What can hang from each mark:
forusup: rosi
retut: bukim muvuv tudod
rosi: forusup guni
tuza: forusup
muvuv: sosiz
bukim: guni retut
putufe: tudod
tudod: putufe retut
guni: bukim rosi
sosiz: muvuv

Known rows, with every way that one mark hangs from another:
(rosi forusup (guni bukim)): [ 1.74 -3.08  1.64 -0.35  1.14 -1.47  1.14 -1.98  3.55 -0.60 -1.02  2.42
 -0.15 -0.11 -3.29  1.76 -0.38  0.01 -2.85 -0.33  1.19 -4.28 -3.62  2.88]
(bukim guni): [ 2.06 -1.84 -4.43  0.54 -1.20  1.59  0.91  0.55  2.97 -3.12 -0.61  0.53
  0.18 -1.16 -3.93 -0.54 -0.27  0.78 -1.36 -0.55 -0.95 -1.21 -0.70  2.41]
(retut (bukim (guni rosi)) muvuv (tudod putufe)): [ 3.52 -3.23 -1.99  0.96 -4.70 -1.00  4.76 -0.63 -0.87 -0.99 -2.67 -0.18
 -0.27 -0.15 -1.78 -2.42  0.51  2.32 -1.99 -1.36 -1.31 -0.83 -1.42  0.34]
(guni (bukim (retut muvuv tudod)) rosi): [-1.05  0.88  0.01  1.27 -0.51 -4.97  0.72 -1.70  4.70  1.85 -2.08 -0.74
  0.71 -2.11  0.62 -1.89 -2.16 -0.26 -4.06  4.13 -0.65  1.39  2.88 -0.30]
(bukim retut): [-1.45 -0.26 -1.57  2.86  1.67 -1.20  0.92  1.14  4.41 -0.98  0.91 -0.27
 -1.31 -0.06 -0.68  0.01 -2.32  0.68 -2.25  1.76  1.35  1.97  2.02  1.49]
(tuza forusup): [ 0.93  0.44 -1.70  0.21  0.81  0.55  1.26 -0.96  2.81 -2.72 -0.58 -0.09
 -0.83 -1.29 -1.99 -2.12 -1.46 -0.39 -1.21  0.49  1.90  1.43 -1.21  3.65]
(bukim guni (retut muvuv)): [-0.23 -1.11 -3.09 -0.30 -0.42 -1.40  1.07 -0.77  2.03  0.18  0.08 -0.06
  1.50 -1.76 -2.71 -0.65 -0.13  0.63 -1.32  1.61 -0.65  0.21 -0.70  0.38]
(forusup rosi): [ 1.15  1.73 -2.49  1.97  0.02  1.70  1.63  2.26  2.69 -3.90 -1.21 -1.26
 -0.83  0.52  0.87 -2.46 -0.83 -1.40 -0.77 -1.09 -1.03  0.80  0.78  1.51]
(retut (bukim guni) muvuv tudod): [ 4.68 -3.86 -2.08 -0.42 -0.33 -2.34  0.08 -2.05  2.08  0.82 -1.50 -1.33
  0.37 -1.62 -5.15 -1.78  0.91  2.72 -2.55  1.16 -0.13 -1.52 -3.06  1.10]
(putufe (tudod (retut (bukim guni) (muvuv sosiz)))): [ 2.94 -2.81 -1.86 -1.44 -0.70 -1.14 -1.97  0.54  0.02  2.20 -1.40 -0.39
 -0.29  1.19 -2.81  0.93  4.07  3.88 -1.08  2.97 -2.16 -3.17 -2.52  0.69]
(rosi forusup (guni (bukim (retut tudod)))): [ 2.06 -2.75  2.77  0.80  3.22 -4.42 -1.82 -4.02  5.60  1.47 -1.26  1.18
 -0.55 -0.97 -2.28  2.95 -2.09 -0.17 -4.13  1.52  3.23 -3.34 -0.22  0.33]
(sosiz muvuv): [ 0.30 -1.85 -1.29 -0.52 -1.19 -0.26  0.13 -0.54  4.15 -1.17 -0.78 -1.19
 -0.64  0.73  0.47 -4.42 -1.37  2.07 -0.24  2.05 -1.74  0.83 -0.25  1.48]
(tudod putufe (retut bukim (muvuv sosiz))): [ 0.18 -3.51  0.28  0.20 -0.14 -0.67  4.33  3.65 -2.37  0.25 -0.89 -1.72
  0.24  2.61  0.31 -1.65  1.22  5.59 -1.52  3.60 -0.50 -1.32 -2.48  0.98]
(tudod putufe (retut (bukim guni) muvuv)): [ 2.48 -4.38 -1.69  0.53 -1.31  0.56  6.03  1.56 -1.70 -0.60 -2.04 -0.17
  2.12  2.47 -4.45 -1.17  0.98  4.46 -1.39  0.32 -0.32 -1.62 -4.01  1.95]
(guni (bukim (retut (muvuv sosiz))) (rosi forusup)): [-4.03  2.20 -0.09  0.13 -1.56 -4.29 -0.46 -0.33  1.80  1.95  0.96  0.55
  0.55 -2.92  5.20 -0.93 -0.47 -0.56 -1.96  2.82  0.10 -2.34 -1.11  1.95]
(guni (bukim (retut tudod)) rosi): [-1.31  1.03 -1.13  3.01 -0.13 -3.93 -0.09 -0.29  6.65 -0.21 -1.10 -0.05
 -0.81 -1.13  0.44 -0.14 -3.48 -0.38 -4.84  3.00  0.35  1.13  4.47  0.23]
(retut (bukim (guni rosi)) muvuv): [ 1.00 -1.53 -3.58  0.40 -3.46 -1.56  3.45  0.86  0.48 -0.69  0.71  0.50
 -0.53 -0.55 -3.18 -2.21  0.37  1.42 -1.89 -1.62 -2.60 -0.74 -2.74  2.02]
(bukim (retut muvuv (tudod putufe))): [ 1.09 -2.19  0.95  1.50 -0.10 -1.77  3.09 -1.86  1.09  0.92 -3.30 -1.62
  0.32 -0.83  0.76 -1.94 -0.96  1.61 -1.57  3.18  1.59  1.95  1.61 -1.02]
(guni bukim (rosi forusup)): [-0.93  1.02 -1.09  2.49 -2.16 -0.87  2.02 -0.46  3.86 -1.41 -0.82  2.01
 -0.34 -1.71  1.51 -1.13 -1.92 -0.81 -1.96 -1.11  0.78 -1.91 -1.00  4.96]
(muvuv sosiz): [-0.15 -0.90 -2.33  0.23 -0.10  0.21 -0.92  2.62  2.20 -2.40  0.10 -0.78
 -1.52 -1.15  0.97 -1.09 -0.23  1.90 -1.48  2.61 -0.76 -0.76  0.96  1.43]
(forusup (rosi (guni (bukim retut)))): [-0.86  0.13  0.05  0.55  1.92 -2.53  1.11  1.75  4.35 -1.60  0.20  0.28
  0.09  2.69 -1.93  2.47 -0.80 -2.23 -4.45  0.64 -1.27 -1.44 -0.12 -0.98]
(rosi forusup guni): [ 2.96 -3.05  1.22 -0.10  1.42  0.34  1.30 -2.10  1.88 -1.53 -0.83  2.04
 -2.37 -0.40 -1.85  0.84 -0.96  0.22 -0.36 -1.82  1.34 -2.73 -1.49  1.82]
(guni bukim rosi): [-1.56  0.53 -2.23  2.13 -2.35 -1.12  2.90  1.72  4.66 -2.16 -0.90  0.94
 -0.31 -0.07 -0.66 -1.32 -1.62  0.02 -3.71  0.82 -1.66  0.33  0.97  2.88]
(putufe (tudod (retut bukim muvuv))): [ 2.56 -2.57  1.09  1.09  1.30 -1.53  1.31 -0.51  1.66  3.05 -2.50 -0.80
 -1.24  2.56 -2.86 -0.49  1.96  3.45 -1.18  2.63  0.31  0.56 -1.82  1.82]

Rows:
[-0.60  1.64 -3.72  2.52 -1.95 -0.10  0.41 -1.18  2.60 -1.83  1.24  2.23
 -1.37 -2.31  1.57  0.68 -2.43 -1.39 -0.30 -2.75  1.25 -1.40  1.28  2.57]	(bukim (guni (rosi forusup)) retut)
[-2.96  1.89  0.26  1.64 -1.18 -3.73  2.04 -1.75  3.01  1.98  0.09  1.24
  0.99 -2.29  2.79 -1.30 -1.72 -1.36 -1.90  1.02  0.98 -0.58 -1.34  2.95]	(guni (bukim (retut muvuv)) (rosi forusup))
[-1.15 -2.11  0.92 -0.14 -0.64 -3.96  0.37 -0.14  1.63  1.76 -2.57 -1.76
  2.29 -1.06  1.93 -0.55  0.70  2.21 -3.91  6.28  0.30 -1.15 -0.25 -0.89]	(guni (bukim (retut (muvuv sosiz) (tudod putufe))))
[-2.38 -0.10 -1.01 -0.30  0.76 -2.73 -0.95  1.29  1.30  1.10  0.99 -1.57
 -0.28 -1.71  2.12 -1.28  0.00  1.42 -1.32  4.79 -0.66  0.55  0.76 -0.59]	(bukim (retut (muvuv sosiz)))
[ 1.75 -0.54  0.83  0.53  2.66 -3.49 -1.00 -0.43  5.47 -0.81 -1.74 -0.63
 -0.23  1.44 -1.85  2.20 -1.59 -1.98 -4.98  1.73 -0.44 -1.58  1.94 -2.54]	(forusup (rosi (guni (bukim (retut tudod)))))
[-0.04 -2.43  1.33  1.33 -0.56 -3.60  2.91 -1.60  2.98  1.76 -3.60 -1.36
  2.65 -0.36 -0.54 -0.91 -0.38  1.38 -4.13  4.39  1.21  0.79 -0.44  0.24]	(guni (bukim (retut muvuv (tudod putufe))))
[ 0.91 -1.38 -4.63  2.17 -2.79 -0.39  2.74  2.15  2.27 -2.75  1.53  1.10
 -1.84  0.41 -3.31 -0.41 -0.85  1.48 -2.84 -2.53 -1.53 -1.15 -1.19  2.80]	(retut (bukim (guni rosi)))
[ 1.73 -2.28  0.61 -0.36  0.90 -2.11 -1.32  1.06  0.38  3.02 -1.63 -1.16
 -1.68  1.88 -0.50 -0.11  3.15  4.13 -1.16  4.48 -0.89 -1.16 -1.57  0.88]	(putufe (tudod (retut bukim (muvuv sosiz))))
[ 1.44 -2.52 -1.92 -1.04 -1.86 -1.47 -0.32 -0.77 -0.51 -0.06 -2.15 -1.48
  1.26 -2.09  0.82 -0.43  0.96  2.18 -1.40  3.50 -0.58 -1.74  0.82 -2.22]	(bukim guni (retut (muvuv sosiz) (tudod putufe)))
[ 1.30 -0.92  0.04 -0.50  0.42 -0.72  1.83  1.71  3.61 -2.81 -1.36  0.46
  0.47  2.26 -2.78  0.85  0.31 -1.67 -3.72 -0.34 -2.50 -2.33 -1.47  0.16]	(forusup (rosi (guni bukim)))
[ 2.21 -2.96  3.77 -1.20  2.73 -5.41 -0.84 -5.53  3.82  3.53 -2.03  0.69
  0.92 -2.04 -1.89  1.49 -1.04 -0.06 -3.22  2.83  2.20 -3.05 -1.65 -0.31]	(rosi forusup (guni (bukim (retut muvuv tudod))))
[ 3.86 -3.17 -1.37  0.01 -0.33 -0.73  0.63 -1.16  1.28  2.14 -2.35  0.06
  0.23  1.85 -5.30  0.57  3.00  3.10 -1.11  1.34 -0.76 -1.35 -3.04  1.69]	(putufe (tudod (retut (bukim guni) muvuv)))
[-3.22  1.91 -1.00  3.67 -0.71 -2.64  1.32 -0.64  4.62 -0.21  0.92  1.72
 -0.61 -1.17  2.61  0.57 -2.84 -1.36 -2.70 -0.13  2.07 -1.05  0.21  3.77]	(guni (bukim retut) (rosi forusup))
[ 1.62  0.86 -0.04 -2.22  0.85 -0.57  1.43 -0.38  3.00 -3.27 -1.21  0.57
  0.75  1.61 -3.31  0.35  0.12 -3.34 -3.52 -0.90 -0.88 -1.86 -3.42  1.44]	(tuza (forusup (rosi (guni bukim))))
[ 1.81 -0.94 -2.43  0.56 -3.12 -1.30  2.68 -1.54 -0.45  0.18  0.86  1.57
 -0.80 -1.84 -0.83 -2.07  0.16  0.64 -0.28 -3.49 -0.25 -2.79 -4.76  3.98]	(retut (bukim (guni (rosi forusup))) muvuv)
[-1.45  1.81 -2.96 -0.57 -2.73 -1.64 -1.12 -0.96 -0.54  0.07  1.42  1.05
 -0.20 -4.11  4.14 -0.77 -0.28 -0.63  0.58  0.07 -0.73 -2.86 -0.29  0.76]	(bukim (guni (rosi forusup)) (retut (muvuv sosiz)))
[ 3.29 -4.66  1.23  1.38 -0.88 -1.90  4.18 -0.69  0.15  0.86 -2.86 -1.82
 -0.18  0.78 -1.62 -2.72  0.72  3.51 -2.36  1.48  1.24  0.37 -2.61  1.13]	(retut bukim muvuv (tudod putufe))
[ 4.20 -1.29 -2.72  2.31 -1.88 -1.11 -0.53 -2.27  2.38 -1.40 -0.38  0.96
 -2.41 -2.09 -0.92 -0.72 -1.83  0.79 -1.68 -3.38  1.87 -3.29 -0.85  3.32]	(retut (bukim (guni (rosi forusup))) tudod)
[ 3.01  1.03 -0.44 -1.75  1.41  0.83  1.43 -0.56  1.30 -4.05 -0.94  0.10
 -1.56  1.09 -2.00 -0.52 -0.48 -3.05 -0.91 -2.29 -0.52 -0.49 -1.60  0.11]	(tuza (forusup (rosi guni)))
[-1.11 -3.13  1.83 -1.45  1.62 -4.57  2.36 -0.87  3.43  2.00 -0.22  0.92
  1.34  0.69 -4.18  1.32  0.02  0.51 -4.32  3.74 -1.08 -0.93 -1.69 -0.82]	(rosi (guni (bukim (retut muvuv))))
[ 0.01 -1.17 -3.97 -1.27 -3.87 -1.94  0.95  2.37 -0.83 -0.74  1.69 -0.10
 -1.05 -1.14 -0.68 -1.65  1.46  2.32 -1.75  0.41 -3.73 -2.44 -2.42  1.07]	(retut (bukim (guni rosi)) (muvuv sosiz))
[-0.69  0.34  0.84  4.19 -1.97 -2.40  2.44 -2.10  3.42 -0.47 -2.56  0.95
 -0.28 -0.88  3.81  0.34 -2.82 -0.58 -3.00  0.05  3.27 -0.96  1.49  2.07]	(guni (bukim (retut (tudod putufe))) (rosi forusup))
[-1.16 -2.93  0.75  0.38  2.05 -3.42  1.31  0.49  5.41 -0.13  0.63  1.39
 -0.09  1.73 -4.42  3.12 -1.34  0.44 -5.31  2.52 -0.18 -1.27 -0.28 -0.07]	(rosi (guni (bukim retut)))
[ 1.43 -4.14 -2.21 -0.92 -1.69  0.03  3.35  3.01 -2.89 -0.64 -0.98 -0.73
  1.70  1.79 -2.06 -0.73  2.17  5.20 -1.38  2.25 -1.60 -3.36 -3.50  0.83]	(tudod putufe (retut (bukim guni) (muvuv sosiz)))
[ 1.24 -2.36  0.38  0.85 -0.38  1.60  6.42  0.94 -1.06 -1.04 -4.14 -0.63
  1.50  1.36 -0.65 -3.22 -0.65  3.14  0.22  2.26 -0.42  1.31  0.20  1.01]	(tudod putufe (retut muvuv))
[ 2.00 -0.38 -3.23  2.61 -0.88  0.54  2.06  0.39  1.37 -1.76  0.67  1.88
 -1.42  0.41 -1.28 -0.08 -2.38  1.77 -0.63 -2.91  1.30 -3.07 -1.10  4.12]	(tudod (retut (bukim (guni (rosi forusup)))))
[ 1.83 -0.46  2.09 -1.30  2.20 -4.57 -0.10 -1.83  3.74  1.24 -2.51 -1.08
  1.15  0.41 -1.52  0.30 -0.34 -1.82 -4.14  2.95 -1.46 -1.09  0.53 -3.26]	(forusup (rosi (guni (bukim (retut muvuv tudod)))))
[ 1.15 -3.93  0.96  1.60  0.22 -0.23  6.87  1.92 -1.26  0.30 -1.92 -0.85
  0.74  3.15 -2.04 -2.30 -0.08  4.70 -1.48  1.71  0.56  0.38 -2.90  1.91]	(tudod putufe (retut bukim muvuv))
[ 2.00  1.09 -3.00  2.49 -1.18 -1.01 -1.53 -3.41  3.72 -1.26 -0.62  1.18
 -1.68 -3.76  1.70  0.14 -3.32 -1.14 -0.75 -1.78  2.05 -1.54  3.11  1.11]	(bukim (guni (rosi forusup)) (retut tudod))
